Each row was made from one walk, in order. Every step used is in the known rows, and no mark comes twice. Write each row's walk.
Known rows:
k/c/y/w: [  7 -10  -2   9   5 -14   7  -3  -7  -4   2 -18   5   8   1  -8   7   8
  -4  -8 -24   9   4   5   4  19  25  -2  -2  25   6]
l/e/y/c: [ 12  -6  18   2   1 -10 -16  -2   9  -9  -3 -19  -6  28  -2  -4   5   5
  -1 -14   5   7   6  -4  13   0  14  -3   1 -22 -29]
v/y/e: [  7   3 -17  -3   9 -23   0   5 -23 -14  -6  -2   4   6   1 -12   0   3
   4   5   0  -1   8  -2  14   5  11   5  -7  -1 -13]
l/e/y: [  6   1  17   2   0  -6  -8   0   6  -5  -5  -2  -4  14  -7  -3   7   3
  -2 -12  -8 -10   1   1   8  -4   4  -3   9  -9 -23]
c/k/x: [  4   6  -4   8   2 -10   5   0  -1  -6  -6   0  -1   6   0  -8   5   3
   0   5   3 -20  25   8 -14 -15  10   0   5  -3   5]
p/c: [-3  1 -5 -1  6  0  5 -4  7 -4 -5 -3 -1  1 -3 -4 -2  0 -3  3 -4 -2 -1  0
 -1 -1  3 -4 -4 17  1]
s/y: [ -2  -8   2  -2  -4  11   3   0   7   6   3   2   0  -4   4   6  -2  -8
  -1   6  16  -3  -4   9   8 -13  -6  -5  -8  -8  14]
p/c/k/x: [  1   6  -8   7   9  -9   9  -4   6 -10 -11  -4  -2   7  -3 -11   3   3
  -2   8   0 -22  24   8 -15 -17  13  -5   1  14   6]
v/y/c/p: [  6  -1 -18  -9   9 -24   0   0  -9 -19   2 -21   0  10   5 -15  -2   5
   5  12  11  12  12  -7   4   6  21   1 -14  -6  -5]
l/e/y/c/k: [ 12  -1  12   2   5 -11  -9  -4  17 -11   2 -22  -8  26  -7 -10  12   6
  -1  -3  -2   4  18   3   5  -5  25  -6   0 -21 -30]
s/y/e: [  4 -10 -20  -5   0   0   3   5 -12  -1  -1   1   6   2  10   0  -2  -6
   4  11  25  -3   6  12  26  -8  -1  -4 -16 -13  11]
k/x/y/v: [ 10   7   4  11   0 -12   3   6  -4  -7  -5  12   2   2   2  -3   2  -3
  -4  -5  -2 -27   4 -14  -1 -17  -8  11   3 -17   8]
g/k/x/y/e: [ 14   2 -15  11   9 -20  -9  10 -25 -25  -6   3   9  18   7 -15  -1  -3
  15  -4  32 -26   8  -3  -5  -7   6  24  -5  15   9]
k/c/p/v/y/w: [  2  -4 -24  -2  12 -36  11   0  -8 -12   4 -23  10   4   5   2   7  10
  -2  19 -16  -1  11  -1   9  13  27   0 -12  37  14]
y/v: [  0   2   5   0   1   2   5   0   1   1   4   1   1  -8  -1  -8   0  -4
  -5  -2 -16  -5   1  -4   7   2  -9   4   0 -15  -9]
p/v/y/w: [  3  -8  -3   4   3 -21   0  -3  -3   2   3 -13   8   9   0  16   4   7
  -1   8 -12  -6  -2  -7  13   0  15   5   3  24 -11]
x/k/c/y/s: [  1   5  33   8   3   1  -2  -4  -6 -19  11  -8  -1 -18  -2 -30   1   3
   0 -10 -33   2  -2   8 -18  21  17  11  -1  45 -15]
k/c: [ -1   2   2   2   4  -7   3   1   3  -7  -1  -7  -2   0   1  -9   4   2
  -5  -5 -10   7   4   2  -6  11   6  -3  -7   9  15]
y/c: [  5  -7   0  -1   0  -3  -8  -1   3  -4   1 -17  -2  14   4  -2  -2   2
   1  -4  12  18   6  -5   4   3  10   0  -8 -13  -4]
k/x: [  3   2   1   8  -2  -9  -3   2  -8  -5 -11   2   1   9   5  -3  -3   2
   1  -8   9 -16  14   0  -6 -11  -1   3   6  -3   6]
y/w: [  5 -14  -6   3   0  -6   3  -1 -12   8   5 -11   5  13   3   9   1   3
   3   3   0  -2  -2   3   9   2  11   0   2  12   4]
x/k/c: [ -1  -2   8   4   8  -1  -5   1  -1 -12   7  -9  -4  -9   0 -26   1  -5
   3  -5  -7   6   0   4 -23  21  11   9  -9  24  12]
e/y/v: [  2   6  13   0   3  -8   3  -3   0  -5   2   0   2  -9  -5 -14   3   1
  -4  -4 -26  -4   0 -10  13   9 -11   2   3 -15 -27]
l/e/y/s: [  6   5  40   1  -5  -2  -6  -2   0  -8   1   0  -3  10  -7   2   4   7
  -3 -10 -19 -17  -4   4  10 -10   1  -2  14   9 -38]
p/c/k/x/y: [  8   9 -10   9  10 -15  10   0   9 -12  -9   7  -2   9  -4  -4   7   2
  -1  12   6 -27  14  -1 -17 -26  14   0  -1  16  16]
e/y/c: [  8  -3   9   0   2 -14 -10  -5   2  -9   0 -17  -1  13   0  -8   2   7
   2  -5   2  18   5  -9  10   9  10  -2  -4 -12 -23]
v/y: [  2   4   5   0   4 -14   0   0  -4  -7  -2  -1  -2   0  -4  -7   0   2
   0   1  -8  -3  -3  -6  -2   1   6   3   2   4 -10]
v/y/w: [  6 -10  -1   2   4 -19   4  -1 -15   1   3 -13   4  14  -1   2   0   6
   3   3  -6  -4  -5  -3   5   2  17   3   4  17  -6]

Write each row's walk:
[  5   3  -1   1   7 -20  -4  -5  20 -11   5 -23  -1   6  -3   1   9   7
  -4  14  -7  10  18  -7   1  -3  24   2  -7  -2 -21]
p/v/y/c/k
[-2  5 -9 -1 10 -1 12 -6 13 -5  0 -5 -3 -1 -7 -8  5  1 -3 15 -9 -5 11  8
 -8 -6 13 -7 -5 18  0]
p/c/k
[ -3   8 -20  -6   8 -23   4   0   1 -14   1  -3   6 -10   1   2   3   5
   0  21  -7  -7   9  -6   7   0  10   3  -7  15  -4]
c/p/v/y
[ -2   1 -16  -4  13  -8   3   3  -9 -19   9 -11  -1 -13   4 -32   0  -4
   7  10  -1   2   9   8 -20  23  17   7 -17  28  22]
x/k/c/p
[  6   3  22   2   1  -4  -3   0   8  -4  -1   0  -3   6  -8 -11   7  -1
  -8 -13 -26 -15   1  -4  16  -1  -5   1   9 -24 -32]
l/e/y/v
[  8   5   1   2   2  -2   5   4   4  -2   6  11   1  -7  -2   0   4  -5
  -5   3 -10 -11  -9 -14   4  -7  -8   9  -3 -14   3]
x/y/v
[  2   8  28  -1  -2  -9   3  -2 -10  -9   4   0   0  -4  -3  -1  -3   6
  -1   2 -19  -9  -7  -2  -1  -6   4   5   7  22 -25]
v/y/s
[ 10   4  -1   9   0 -14  -2   6  -6  -7 -10  12   1  10   3   4   1   1
   2  -4  15 -23   3  -9  -8 -19   0   7   4  -1  17]
k/x/y
[ -1   7  21   3   2   3   8  -9   1 -12  -1  -1   3  -9  -5  -6  -2   8
  -6  -2 -30  -5  -3   3   3  -2   9  -2   4  39 -26]
p/c/y/s
[ 16  -2   0   9   0 -18 -10   4  -2 -11  -8  -6  -1  24   7   3   0   3
   3  -7  26  -5   9 -14  -3 -16  11   7  -4 -14  11]
k/x/y/c
[ -4   4 -14  -2  14 -11   4   3  -5 -26   9 -17   3  -1   5 -29   0  -3
   8   5   7   1   7   9 -18  20  12  11 -16  33  20]
g/k/c/p
[ 15  -9  -7  12   0 -19   1   5 -17   1  -5   0   6  23   5  13   2   5
   5  -1  16 -24   1  -6   1 -18  12   7   5  12  21]
k/x/y/w
[  8   5   1   9   5 -29  -6  -3  11 -15  -6 -21   0  15   2  -2   7   8
  -3   7   2  -6  31  -7  -5 -14  24   5  -1  -4 -16]
p/v/y/c/k/x
[ -3  10 -18  -4  11 -31   8   2   4 -20   0 -11   4  -9   2  -6   7   6
  -5  16 -17   1  14  -3   0  11  15   0 -14  24  10]
k/c/p/v/y
[ 11   8  -7  10   3 -15   5   4   2  -8  -4   9  -1   8  -2   1   9   1
   2   8  10 -26  15  -1 -15 -24  11   4   2  -2  15]
c/k/x/y
[ 13   0 -16   5  11 -20 -10   5 -11 -28   2 -15   4  21  11 -18  -5  -1
  16   3  42 -13  12  -7 -18  -7  16  20 -13  10  16]
g/k/x/y/c/p
[  1  -2 -25  -5   4 -12  -4  -1   8 -11   5 -20   6   3  10   6   1   5
   2  16  12  13  18  -5  13   3  14   0 -17  -3   1]
y/c/p/v
[  1   6   9   7   5  -7   9  -1   6 -12   1  -6   1 -14  -2 -24   7   1
 -13 -12 -43   7   7  -3   3  20   5   2  -4  -4  -6]
k/c/y/v
[ 11   3   5   8   5 -23  -5  -5   1 -15  -6 -19  -2  18   0 -18   6   9
   3  -1   5  -1  30  -2  -3  -5  20  -2   2 -15 -18]
e/y/c/k/x
[ -7   5 -14   0  12 -13   1   1   9 -24  10 -17   7  -8   6 -15   3  -1
   4  10   0  -1  10   5 -11  17  10  12 -16  41  16]
g/k/c/p/v
[ -2  -6   8  -2  -4  13   7   1   8   7   7   3   2 -12   4  -3  -1 -12
  -6   5  -1  -8  -4   4  15 -10 -15  -1  -8 -24   5]
s/y/v
[  1   6  26   4  -5   3   3  -5  -6  -8   4   2   3 -10  -2  -4   0   8
  -3  -6 -27  -4  -2   3   4   0   7   2   7  21 -27]
c/y/s
[ 13  -5 -17  12  10 -21  13  -1  -2  -4  -5  -4   4  22  -2   5   7   5
   2  14   8 -30  11   2  -9 -25  25   0   0  29  20]
p/c/k/x/y/w
[ -1   3  -2   3   7  -1   6  -7   7  -9  -8  -2   1  -4  -5 -11   1   3
  -5  -4 -19   1   1   0   1   5  10  -3  -1  20 -11]
p/c/y
[  4 -10   7  13   9 -10   0  -4  -8 -14   9 -27   7  11   1 -23   3   3
   5 -14 -15   5  -2   7 -10  26  25  13  -2  45   2]
g/k/c/y/w
[  4  -1   5   1   3 -19 -11  -3  12  -9   0 -21   1   9   2   6   2   6
  -3   2  -3  14   6 -15   9   2  14   5  -6  -1 -20]
p/v/y/c
[ -2   4 -22  -6   9 -15  11   4  -5 -15   2  -9   1  -4   4 -14   3   2
   0  10  -4   5  13   6  -4  13  12  -5 -15  13  25]
k/c/p
[  9   0  -3   7   3 -13  -3  -1   2 -10  -4 -19  -3  20   4  -9   3   4
   1   1  16  -2  31   3 -10 -12  19   0  -2 -16   0]
y/c/k/x
[  3 -22  -3   0  -5   6   6  -1  -3  14   8 -10   6  10   7  13  -1  -4
   3   9  17  -5  -7  12  18 -11   5  -6  -6   4  18]
s/y/w
[ -4   7 -13  -2  16 -25   0   1   0 -25   8 -13   2 -19   1 -24   4   0
   3  16 -15  -2  10  -1 -16  22  21  12 -16  39   7]
x/k/c/p/v/y
[ 17   7 -29   8   8 -25   5   9 -18 -16  -8   8   5  14   3  -5   9   3
   6  13  17 -24  25   2   2 -19  16   6  -6  -6  13]
c/k/x/y/e
[  6  -1 -12   6  14 -12  -4   3 -20 -24   1  -9   3  -9   2 -40   4   0
   5  -7 -15  10  12   8  -4  33  25  12 -14  22  -3]
x/k/c/y/e
[ 10  -3  -6  -6   6 -17  -8   0   0 -17   0 -21  -3  24   2 -12   5   6
   4   0  10   4  15   0  14   2  20  -5  -7 -18 -19]
l/e/y/c/p
[ 15   0  -8   2   5 -10   0   0  12  -7   9 -11  -4  13  -2   1   9   2
   2  12  12   8   7  -7  -5 -11  23   1 -12 -11   4]
x/y/c/k
[ 13  -4  -3   1   2  -8  -8   2   6  -6   3  -9  -2  15   3   6   2   1
   2   1  17  11  -4 -14   2  -6  12   4 -10 -12   5]
x/y/c
[  1   8  27   6  -1  -5   6  -3  -1 -15   2  -6   1  -9  -1 -11   4   9
  -8 -10 -36   5   2   5  -1  11  12  -1   1  30 -11]
k/c/y/s
